Each row comes from the steps of one path. Every step used is in the known rows, and no mark comes twice. Write the path behind each row, first mark first.
Known rows
L/X/D/F/B: [-37.6 -15.0 -12.9 -12.6   3.3 -23.0  29.0  13.4  17.7   0.1 -37.5   2.9
  -4.7  13.4 -12.2  27.0 -15.8  24.4  20.7  14.9  -1.6   2.4]
E/F/L/X/D: [-38.5   3.6  -3.3   0.7  14.6  18.8 -18.7   3.7  21.8  -0.7 -26.9   2.6
 -22.6  19.5  -0.4  14.8  -1.7  35.0  34.1   9.6  31.3 -14.7]
X/D/F: [-21.4   2.6  13.5 -28.1   2.2  -7.8  28.2  -7.9  13.5   1.4 -15.0  -3.7
 -18.9  -3.1 -10.8   8.9 -31.0   7.0  31.4  12.9  17.1   5.2]
B/E/F/L/X: [  7.9  14.3  -5.5  14.4  -6.1  13.2 -27.7   6.6  11.9  11.4  19.8   5.9
  -8.0  10.4   3.8  -1.9  15.1  19.3  -9.4   4.7  15.0  -5.6]
D/F/P/B/E: [ 16.3   6.4 -18.4   6.8 -13.7 -19.5  16.0  24.3 -26.6  -0.2  24.2  -8.2
  -6.8 -12.6  -7.9 -13.0  -1.7  -3.3 -47.4  -3.9 -30.0   9.9]
D/F/L/X: [ -5.4 -20.7   7.7   2.2  18.1  -3.3 -10.6   1.3  31.7   6.9 -13.1  25.4
 -26.3  -2.7  -5.4  16.8 -26.2  -3.0   9.4  -2.7   5.4 -23.2]
X/L: [ 28.0   9.6  -9.1  10.9  14.0 -24.7  27.4 -17.9  11.2   4.6 -15.7  -3.2
  10.0  -9.9  11.5  -1.7 -18.8 -29.7  -7.5  15.7   0.4 -21.6]
F/B/E: [ 17.1  -2.5 -28.0   2.8 -25.6 -11.1  29.0   9.5 -11.1  10.8  20.3 -15.7
  32.9   2.1   5.2 -13.5  17.2   6.2 -31.4   2.9  -9.4  24.4]
P/B/E/F/D: [ 25.4  46.7  19.0  12.3 -13.3  15.6  -8.2 -14.4 -37.6  -1.4  21.3 -11.1
   4.7  12.2  12.2 -22.7  36.4  12.6  -5.4  -4.2  -7.3  20.3]
E/B/F/L: [  5.4  -2.8   1.3  -4.9   9.4  33.7 -47.9   1.8  11.9 -12.0  41.7  21.9
  19.7 -27.8   6.5   1.6  32.0 -16.1 -33.0  -4.5   4.0 -15.5]
F/P/B/E: [ 19.4   3.4 -30.1  18.9 -10.0  -9.4   5.4  21.5 -32.5  -2.8  10.3 -15.7
   4.0  -6.3   3.2 -17.1   6.9   1.0 -48.0 -12.0 -26.6  11.5]
L/X: [  9.8  -5.0  -3.0  13.1  10.8  -6.0 -16.5 -12.2  13.7   1.8 -47.2   2.4
  -6.5  10.1   8.0  15.8 -22.2   7.6  19.7  -7.9   8.3   0.4]
P/F: [ 24.5   0.9   3.7  -5.0   4.6   8.0 -12.7 -14.6  -3.1   7.2  -5.8   3.5
   1.6 -22.6  -3.5   3.2 -12.1 -41.7   7.8  -6.5  -5.9 -12.1]
B/E/F/D: [ 20.0  37.7  36.1   3.5 -13.5  22.3   0.2 -29.1 -24.1   0.4  19.5 -15.1
   9.1  18.6  12.7 -21.2  39.2   8.1   2.7  -2.2   6.4  15.1]
X/D: [-20.8  -2.6  -3.7 -11.7   7.6   5.4  15.6 -10.8   5.1  -2.2 -36.3 -15.0
  -6.0   7.5   3.0   3.4 -19.2  16.2  33.7   2.3  24.8   7.1]
L/X/D/F/B/E: [-17.7   0.5 -25.9  -6.0 -14.5 -35.3  28.5  28.7  -1.2   7.2 -13.8 -10.9
  -7.1  19.8 -14.5   8.0   0.1  32.4  -4.9  16.0   3.2  19.9]
E/B: [  6.5   4.9   7.7 -10.3  -3.6  -0.5 -23.0 -12.8  11.4 -16.8   9.2   4.4
  25.9 -18.5  13.7   0.6   6.5   5.8 -31.8  -3.7  10.2  28.1]
P/B/E/F: [ 34.1  55.1 -15.1   4.7 -35.1   7.8 -10.7   4.3 -24.6  11.0  53.0 -12.8
  16.7  -7.1   7.0 -21.5  20.6  17.5 -23.8  13.4  -4.6  30.3]
F/L/X/D: [-36.8 -21.9 -12.4   4.7  28.0   4.5  -9.9   8.1  21.5  -2.0 -54.5   3.7
 -30.5  19.1  -1.2  16.0 -19.5  25.9  34.7  -3.3  29.3 -17.7]
B/F: [ 26.7  13.9   0.6  -2.6  -0.9  27.4 -20.1 -17.9  -6.0   2.1   8.0  -0.9
  18.8 -13.4   5.6   4.6   9.9 -22.4  11.4  -1.4  -3.2 -11.0]
P/D/F/L: [ -2.4 -34.1  18.8 -17.1   4.0   1.8   7.4  -9.6  20.1   9.7  40.7  27.1
   3.2 -19.5  -5.2 -15.1 -21.8 -42.1  25.4  -4.1   9.5 -19.1]
L/X/D/F/P/B: [-31.8  -9.7 -15.8   7.9  20.1 -19.1   0.6  25.0  -6.5 -14.8 -48.0   3.0
 -34.1   3.8 -13.2  22.3 -25.8  16.8  -0.1  -3.6 -21.8 -12.4]
L/X/F/B/E: [ -3.4  -5.3 -19.8  12.9 -17.4 -35.4  29.9  31.8   4.7  10.1   7.4  -4.4
   0.0  14.7  -2.8  -2.6  -2.0  28.2 -10.4  11.6 -11.7  32.8]
L/X/D/F/P/B/E: [-15.0   4.7 -29.6  11.5   1.5 -32.9   3.8  39.9 -23.0  -6.4 -25.2 -11.6
 -34.5  11.7 -15.5   3.4  -8.4  27.2 -21.0   0.4 -13.1   6.2]
D/F: [ 11.8   2.1  20.4 -19.9  -5.0  -4.5  20.7 -17.9  15.3   6.8  10.4   6.4
  -2.2 -17.1  -3.5   3.8 -28.3 -15.2   8.5   5.6  -0.6   3.7]

Write each row's path
[-21.9 -43.2  21.8   0.4   4.4 -11.9  23.8  -2.6   3.3  -7.9  11.8   5.0
   9.6  -2.9   0.6 -16.9 -21.6 -31.6  33.6  -9.0 -10.3  -0.5]  X/F/P/D
[ 16.6  -2.4  36.0   3.1  22.7  15.5 -10.6 -31.1 -18.5  -4.7 -31.4   3.4
  -8.2  -1.4   2.8   0.0   7.1 -41.2  22.8 -21.6  -9.0 -18.4]  P/F/D
[ -6.7 -33.4  10.3   0.2  16.0 -12.4 -16.2  -1.1  25.5   7.2  -3.5  30.4
 -14.4   0.1  -6.4   4.0 -27.3 -21.8  35.3  -6.4  12.3 -22.8]  P/D/F/L/X
[ -3.3 -13.2  -0.7 -16.8 -12.4  -9.5  38.3  -3.0  14.0   6.7  13.9   7.6
  24.2 -12.6  -3.8   9.4  -8.7  -8.2  -7.8  10.6 -20.4   5.5]  D/F/B
[ 37.4  22.9 -31.0  12.4 -18.8 -14.1  -0.1  14.5 -27.3   9.2  17.8 -12.5
   4.9  -8.7   6.0 -21.1  -2.3   6.2 -27.4  -4.4  -8.5  28.9]  P/B/E
[ 10.8  15.4  35.6  -0.7  15.0  25.2 -41.5 -26.3 -17.1 -25.8  -5.9   6.5
  17.7  -1.2  12.9   3.0  44.9 -11.5  -6.5 -15.7  -1.6   0.4]  E/B/F/D
[ 24.0   0.6 -28.5   1.1 -20.7 -11.6  13.0  16.4 -19.3  13.3  22.6  -9.5
  23.5  -9.8  -6.3  -9.2  19.9 -20.1 -31.5   2.5 -18.5   9.9]  P/F/B/E
[ 12.1 -10.9 -11.9 -12.9 -32.0 -30.9  34.2  10.7 -11.7  14.0  44.7  -2.2
  32.0  -2.1  -7.4 -21.9   6.3 -17.4  -5.4   8.3  -6.7  23.8]  P/D/F/B/E
[ 13.5   1.9 -14.3 -10.9 -28.8 -21.5  40.2  13.1  -4.8  13.1  35.6  -7.3
  21.2  -4.8  -6.8  -8.2   7.5   1.3 -31.0  12.2 -14.0  22.6]  D/F/B/E
[-10.5 -23.1  20.2 -10.1   6.5   2.2  26.0  -9.5   8.3  -8.1  -0.8   0.8
  -1.3 -13.0  -5.7   8.8 -15.2 -21.2 -16.8  -5.2 -22.5 -16.8]  D/F/P
[ 17.9  20.6   3.8  -9.2  -3.1  18.6 -47.4  -9.1  -2.1 -16.1  23.3   6.4
  30.7 -23.3   7.3   7.1  29.9  -9.3 -24.3   0.5   1.9   8.8]  E/B/F
[  4.5  16.3   5.3   3.2 -20.7  21.3   7.0  -3.9 -13.8  -2.8  35.6 -20.6
  19.7   1.3   4.6 -12.9  30.9   3.7 -38.3   3.3 -11.8   2.3]  B/E/F/P
[-26.7  -4.4 -10.1   2.4  18.5  -7.6  -5.2  -1.4  11.7  -3.8 -72.1  -9.6
 -23.3  23.5   0.8  19.3 -24.7  31.6  44.2   0.2  28.0   2.2]  L/X/D
[ -3.3   3.2   4.9  11.2   7.3  23.3 -31.3  -6.2  25.0   6.0   2.0  15.6
  -5.9   5.3   6.9  10.6   2.9  12.2   9.1   2.1  12.3 -18.0]  E/F/L/X
[-10.4   6.9 -23.6   0.2  -6.6 -21.9  21.9  33.0 -27.9  -5.1   3.9 -16.0
 -20.1  -1.4 -13.5  -8.8  -3.9  15.1 -29.6   1.9 -15.8  10.7]  X/D/F/P/B/E
[ -1.6 -24.4  -4.8  16.0  21.7   7.7 -21.2  -1.3  25.3   4.3 -28.0  16.8
 -14.7   4.9   6.3  12.1 -16.2   2.2   9.3 -11.8   9.8 -21.6]  F/L/X
[ -6.2 -41.8   8.4   1.8   5.6   1.8   5.6 -16.9  -7.5  -8.2  -4.0  -1.3
  28.0  -2.5   6.7 -14.9  -7.2 -41.0  21.0 -19.3  -5.6 -12.3]  F/P/D
[-21.8  23.2 -30.5  12.7   2.0   2.1 -24.0  31.6  -4.9   3.3  -7.7  -2.5
 -29.1  18.8  -4.1   0.4   7.8  47.3   7.2  10.6  20.1   2.5]  P/B/E/F/L/X/D
[-26.7   0.6   7.9 -15.6  11.7 -19.4   8.6   0.1  18.8  -0.4 -47.2   1.4
 -34.1  12.2 -13.2  23.1 -35.6  21.0  40.9  10.8  20.2   0.5]  L/X/D/F
[-13.4  -9.0  45.5  16.1  26.2 -11.7   8.1 -13.9   8.5  -8.8 -48.0   9.2
 -35.1  25.5   6.9   7.3 -17.5  11.6  46.6 -11.5  -1.7   6.4]  L/X/F/D
[-30.2 -19.7   9.9 -22.1  14.8   9.2  20.8   2.5  25.5   4.2   7.0  12.6
 -24.6  -9.6 -10.4   3.7 -23.2  -1.1  16.3   6.8  17.4 -18.7]  X/D/F/L
[  3.7  -3.3   8.0   0.0 -22.1   7.1  -0.8  -9.2 -21.4  -1.2  44.7 -12.0
  34.4   3.7   3.5 -29.5  24.6 -23.7   2.1  -2.8  -0.5   3.4]  B/E/F/P/D
[ 28.1  45.0   4.0  -5.0 -35.0  14.9  -0.9 -12.0  -9.7  12.8  50.9 -17.4
  21.4  -0.8   7.7 -20.0  23.4  12.3 -14.4  15.2  11.0  25.5]  B/E/F
[-45.0 -24.2   8.5  -5.7  21.4 -10.8  15.3   6.6  11.4 -14.2 -52.7  -3.3
 -31.1  12.5 -14.3  25.1 -22.0  11.4  11.6  -0.2  -3.4 -20.4]  L/X/D/F/P
[ 14.0  19.2   1.8  -1.1 -19.3  30.8  -5.3  -1.1   5.0  14.4  66.1  -0.3
  11.9  -7.6   6.0 -22.0  25.4   3.5 -23.4   8.5  12.0  -0.7]  B/E/F/L
[ -0.1  -6.4  -5.5  11.1  20.1  15.5 -65.6   8.4  18.4 -12.4  -2.9  25.3
   0.6  -7.5   3.7  19.3  21.4   1.7 -17.0  -7.3   7.6 -19.2]  E/B/F/L/X
[  3.3 -12.3   1.4   5.1  10.2  30.6 -10.7  -9.2 -11.1 -12.2  -3.3  -5.2
  16.6 -10.7   2.1  10.3  18.6 -28.1 -14.8 -11.6 -24.8 -30.5]  B/F/P
[ 18.6   9.7  33.0   5.4  17.1  32.7 -17.0 -34.4 -20.8  -9.3 -19.5   0.2
   6.6   7.0  10.7   0.8  26.9 -23.4  25.0 -17.4  -6.0 -17.3]  B/F/D
